Each row was made from one small tree. Brackets hold a mark, then the marks that hang from it, in the order of their numbers. Every link used is in the known rows. Write each row's tree.
Known rows
{Z_120 {Z_71 Z_541} Z_218}: [ 0.00 -0.07  0.04 -0.11 -0.02 -0.36  0.09 -0.20  0.05  0.13  0.24 -0.13
 -0.09 -0.07  0.00 -0.13  0.14 -0.13  0.21  0.20  0.43]
{Z_839 Z_71}: [-0.01  0.01  0.05 -0.10  0.09 -0.24  0.16 -0.32  0.14  0.02  0.26 -0.20
 -0.13 -0.14  0.27 -0.18  0.18 -0.08  0.02  0.20  0.20]
{Z_959 Z_71}: [-0.12  0.01  0.14 -0.17  0.08 -0.15 -0.06 -0.15  0.05 -0.07  0.31 -0.25
 -0.23 -0.10  0.24 -0.13  0.20 -0.03  0.16  0.02  0.26]
{Z_966 {Z_71 {Z_839 Z_218}}}: [-0.11 -0.01  0.18 -0.19  0.21 -0.16  0.23 -0.39  0.23 -0.02  0.28 -0.31
 -0.05 -0.11  0.19 -0.18  0.21  0.00  0.22  0.10  0.37]
{Z_120 {Z_71 Z_541} Z_218 Z_447}: [ 0.03 -0.15  0.06 -0.12 -0.07 -0.29  0.15 -0.17  0.09  0.15  0.22 -0.02
 -0.01 -0.08  0.07 -0.15  0.14 -0.15  0.29  0.18  0.38]
{Z_218 {Z_839 Z_71}}: [-0.13  0.01  0.05 -0.06  0.14 -0.19  0.24 -0.33  0.07 -0.09  0.29 -0.21
 -0.16 -0.06  0.29 -0.18  0.18 -0.15 -0.05  0.14  0.16]
{Z_71 Z_541 Z_959}: [ 0.01 -0.17  0.09 -0.10 -0.14 -0.47 -0.02 -0.22  0.00  0.04  0.40 -0.24
 -0.19 -0.10  0.10 -0.26  0.03 -0.14  0.03  0.05  0.23]
{Z_839 {Z_218 Z_120}}: [-0.05 -0.16  0.05 -0.22  0.04 -0.35  0.10 -0.24  0.22  0.02  0.29 -0.23
 -0.14 -0.15  0.13 -0.25  0.08 -0.09  0.00  0.00  0.36]
{Z_959 {Z_71 Z_541 {Z_839 Z_218}} Z_447}: [-0.06  0.01  0.17 -0.20  0.11 -0.38  0.15 -0.23  0.08 -0.04  0.39 -0.35
 -0.20 -0.05  0.17 -0.15  0.41 -0.05  0.22  0.07  0.55]
{Z_218 Z_839}: [-0.21 -0.06  0.14 -0.08  0.17 -0.16  0.11 -0.25  0.02 -0.14  0.30 -0.20
 -0.16  0.00  0.27 -0.15  0.13 -0.15 -0.03  0.01  0.15]
{Z_959 {Z_71 Z_541 Z_839} Z_447}: [-0.07  0.07  0.14 -0.14  0.15 -0.36  0.05 -0.19 -0.01 -0.04  0.37 -0.29
 -0.18 -0.05  0.25 -0.10  0.47 -0.05  0.19  0.06  0.42]
{Z_959 {Z_71 Z_541} Z_447}: [ 0.01  0.00  0.12 -0.17  0.04 -0.42 -0.05 -0.16 -0.07  0.04  0.41 -0.30
 -0.22 -0.11  0.21 -0.15  0.40 -0.03  0.14  0.05  0.34]
{Z_120 {Z_71 Z_839 Z_959} Z_447}: [-0.12 -0.04 -0.01 -0.11  0.04 -0.20  0.12 -0.15  0.09 -0.04  0.19 -0.08
 -0.01  0.01  0.27 -0.10  0.05 -0.13  0.15  0.13  0.28]
{Z_966 {Z_71 Z_541 {Z_839 {Z_218 Z_120}}}}: [-0.02 -0.11  0.10 -0.23  0.07 -0.44  0.25 -0.34  0.30  0.09  0.39 -0.29
 -0.06 -0.15  0.01 -0.29  0.27 -0.08  0.16 -0.01  0.45]
{Z_966 Z_71}: [-0.05 -0.03  0.12 -0.16  0.14 -0.18  0.04 -0.31  0.09  0.06  0.30 -0.27
 -0.07 -0.16  0.21 -0.18  0.21  0.03  0.15  0.07  0.16]
{Z_218 {Z_120 Z_71 Z_447} Z_839}: [-0.16 -0.09 -0.08 -0.15  0.10 -0.23  0.18 -0.11  0.10 -0.03  0.25 -0.04
 -0.01  0.00  0.21 -0.13  0.15 -0.18  0.01 -0.01  0.21]
{Z_966 {Z_71 Z_541}}: [ 0.02 -0.08  0.17 -0.14  0.04 -0.36  0.07 -0.30  0.09  0.13  0.41 -0.26
 -0.08 -0.15  0.10 -0.23  0.24 -0.01  0.18  0.07  0.20]
{Z_959 {Z_71 {Z_839 Z_218}} Z_447}: [-0.14  0.08  0.13 -0.22  0.21 -0.21  0.11 -0.23  0.08 -0.11  0.26 -0.35
 -0.18 -0.06  0.30 -0.11  0.37 -0.01  0.19  0.07  0.51]
{Z_71 Z_541 Z_839 Z_959}: [-0.07 -0.11  0.13 -0.09 -0.02 -0.42  0.06 -0.25  0.06 -0.04  0.36 -0.22
 -0.17 -0.04  0.16 -0.22  0.10 -0.17  0.08  0.06  0.30]
{Z_839 {Z_71 Z_541 Z_959} {Z_218 Z_120}}: [ 0.11 -0.21 -0.09 -0.19 -0.23 -0.63  0.19 -0.31  0.22  0.11  0.41 -0.28
 -0.20 -0.20 -0.02 -0.40  0.04 -0.17 -0.05  0.08  0.39]
{Z_218 {Z_120 Z_447} {Z_839 Z_71}}: [-0.06 -0.11 -0.07 -0.13  0.06 -0.22  0.27 -0.28  0.18 -0.04  0.27 -0.07
 -0.07 -0.10  0.29 -0.24  0.21 -0.20 -0.06  0.01  0.15]
{Z_959 {Z_71 Z_839} Z_447}: [-0.14  0.13  0.10 -0.17  0.24 -0.20  0.01 -0.21 -0.01 -0.11  0.25 -0.29
 -0.17 -0.06  0.37 -0.06  0.42  0.00  0.15  0.06  0.37]

Write each row's tree
[-0.07 -0.10  0.03 -0.10  0.08 -0.10  0.30 -0.37  0.09 -0.05  0.14 -0.06
 -0.10 -0.10  0.27 -0.21  0.17 -0.20  0.11  0.14  0.23] : {Z_120 {Z_218 {Z_839 Z_71}} Z_447}
[ 0.06 -0.11  0.02 -0.12 -0.08 -0.57 -0.02 -0.24 -0.12  0.07  0.37 -0.28
 -0.16 -0.11  0.17 -0.23  0.19 -0.09 -0.01  0.07  0.25] : {Z_71 Z_541 {Z_959 Z_447}}
[ 0.10 -0.15 -0.01 -0.18 -0.08 -0.53  0.27 -0.30  0.28  0.13  0.41 -0.24
 -0.14 -0.18  0.03 -0.34  0.18 -0.14  0.00  0.11  0.41] : {Z_839 {Z_71 Z_541} {Z_218 Z_120}}
[ 0.07 -0.11  0.11 -0.12 -0.06 -0.43  0.30 -0.34  0.23  0.10  0.39 -0.25
 -0.16 -0.13  0.09 -0.28  0.16 -0.13  0.09  0.22  0.37] : {Z_839 {Z_71 Z_541} Z_218}
[ 0.13 -0.10 -0.05 -0.16 -0.14 -0.63  0.20 -0.35  0.03  0.10  0.39 -0.35
 -0.18 -0.16  0.11 -0.33  0.18 -0.10 -0.02  0.21  0.38] : {Z_839 {Z_71 Z_541 {Z_959 Z_447}} Z_218}
[-0.11  0.01  0.22 -0.12  0.10 -0.25  0.05 -0.16  0.12 -0.06  0.40 -0.24
 -0.21 -0.04  0.18 -0.13  0.31 -0.11  0.24  0.04  0.39] : {Z_959 {Z_71 Z_541 Z_839}}
[ 0.08 -0.16  0.02 -0.14 -0.19 -0.53  0.21 -0.33  0.16  0.07  0.40 -0.30
 -0.21 -0.15  0.04 -0.35  0.02 -0.14  0.04  0.19  0.36] : {Z_839 {Z_71 Z_541 Z_959} Z_218}
[-0.06 -0.13  0.07 -0.26  0.12 -0.20  0.27 -0.33  0.33  0.04  0.26 -0.19
  0.03 -0.16  0.19 -0.25  0.23 -0.05  0.20 -0.04  0.37] : {Z_966 {Z_71 {Z_839 {Z_218 {Z_120 Z_447}}}}}
[-0.09 -0.18  0.09 -0.21  0.09 -0.21  0.24 -0.25  0.33 -0.05  0.23 -0.12
 -0.03 -0.09  0.26 -0.22  0.16 -0.14  0.11 -0.02  0.39] : {Z_71 {Z_839 {Z_218 {Z_120 Z_447}}}}
[-0.13 -0.07  0.04 -0.08  0.06 -0.32  0.18 -0.21 -0.01  0.02  0.27 -0.14
 -0.11  0.02  0.01 -0.12  0.14 -0.21  0.14  0.14  0.38] : {Z_120 {Z_71 Z_541} {Z_218 Z_839}}
[ 0.01 -0.02 -0.03 -0.20  0.04 -0.39 -0.04 -0.33 -0.13  0.07  0.28 -0.34
 -0.10 -0.17  0.23 -0.23  0.22  0.05  0.05  0.05  0.17] : {Z_966 {Z_71 {Z_959 Z_447}}}
[-0.11 -0.03  0.05 -0.13  0.15 -0.07  0.20 -0.22  0.15 -0.01  0.06 -0.01
  0.03 -0.03  0.23 -0.05  0.17 -0.13  0.29  0.18  0.42] : {Z_120 {Z_71 Z_839} Z_218 Z_447}
[-0.01 -0.05  0.06 -0.10  0.03 -0.52  0.05 -0.28 -0.07  0.00  0.34 -0.28
 -0.14 -0.05  0.22 -0.19  0.26 -0.12  0.03  0.08  0.33] : {Z_71 Z_541 Z_839 {Z_959 Z_447}}
[-0.16  0.03  0.09 -0.15  0.19 -0.21  0.24 -0.21  0.23 -0.05  0.23 -0.21
 -0.04  0.02  0.18 -0.07  0.13 -0.08  0.17  0.21  0.47] : {Z_120 {Z_71 {Z_839 Z_218}}}
[ 0.06  0.01 -0.11 -0.13 -0.01 -0.44  0.08 -0.35 -0.07  0.04  0.25 -0.29
 -0.16 -0.17  0.30 -0.23  0.20 -0.05 -0.07  0.18  0.22] : {Z_839 {Z_71 {Z_959 Z_447}}}
[-0.10  0.02  0.01 -0.12  0.13 -0.36  0.02 -0.28 -0.07 -0.07  0.21 -0.28
 -0.12 -0.07  0.34 -0.15  0.22 -0.07  0.00  0.08  0.29] : {Z_71 Z_839 {Z_959 Z_447}}
[-0.12 -0.10  0.08 -0.19  0.14 -0.30  0.19 -0.28  0.29 -0.06  0.25 -0.23
 -0.11 -0.09  0.19 -0.21  0.15 -0.13  0.04  0.00  0.44] : {Z_71 {Z_839 {Z_218 Z_120}}}
[ 0.00 -0.17 -0.02 -0.11 -0.03 -0.38  0.31 -0.27  0.18  0.03  0.39 -0.07
 -0.09 -0.10  0.18 -0.28  0.25 -0.24 -0.03  0.01  0.19] : {Z_218 {Z_120 Z_447} {Z_839 {Z_71 Z_541}}}
[-0.06 -0.05  0.09 -0.04  0.06 -0.36  0.28 -0.31  0.08 -0.02  0.41 -0.20
 -0.17 -0.04  0.18 -0.23  0.23 -0.20 -0.02  0.14  0.20] : {Z_218 {Z_839 {Z_71 Z_541}}}
[ 0.08 -0.10  0.00 -0.08 -0.16 -0.50  0.11 -0.30  0.07  0.07  0.39 -0.24
 -0.19 -0.15  0.11 -0.29  0.08 -0.15  0.01  0.17  0.22] : {Z_839 {Z_71 Z_541 Z_959}}
[-0.12 -0.10  0.09 -0.27  0.07 -0.15  0.15 -0.16  0.30 -0.10  0.28 -0.17
 -0.13 -0.10  0.23 -0.20  0.23 -0.09  0.22 -0.08  0.47] : {Z_959 {Z_71 {Z_839 {Z_218 {Z_120 Z_447}}}}}
[-0.06 -0.06 -0.09 -0.15 -0.05 -0.30 -0.01 -0.21 -0.02  0.04  0.13 -0.17
 -0.13 -0.09  0.06 -0.16 -0.05 -0.10  0.13  0.16  0.37] : {Z_120 {Z_71 Z_959} Z_218}
[ 0.04 -0.22 -0.01 -0.20 -0.10 -0.46  0.23 -0.11  0.26  0.15  0.36 -0.09
 -0.01 -0.08  0.01 -0.22  0.12 -0.15  0.15  0.07  0.42] : {Z_839 {Z_218 {Z_120 {Z_71 Z_541} Z_447}}}
[-0.15  0.04 -0.07 -0.15  0.20 -0.29  0.12 -0.16  0.18  0.00  0.22 -0.15
 -0.03 -0.03  0.18 -0.06  0.20 -0.11  0.04  0.08  0.37] : {Z_218 {Z_120 {Z_71 Z_839}}}
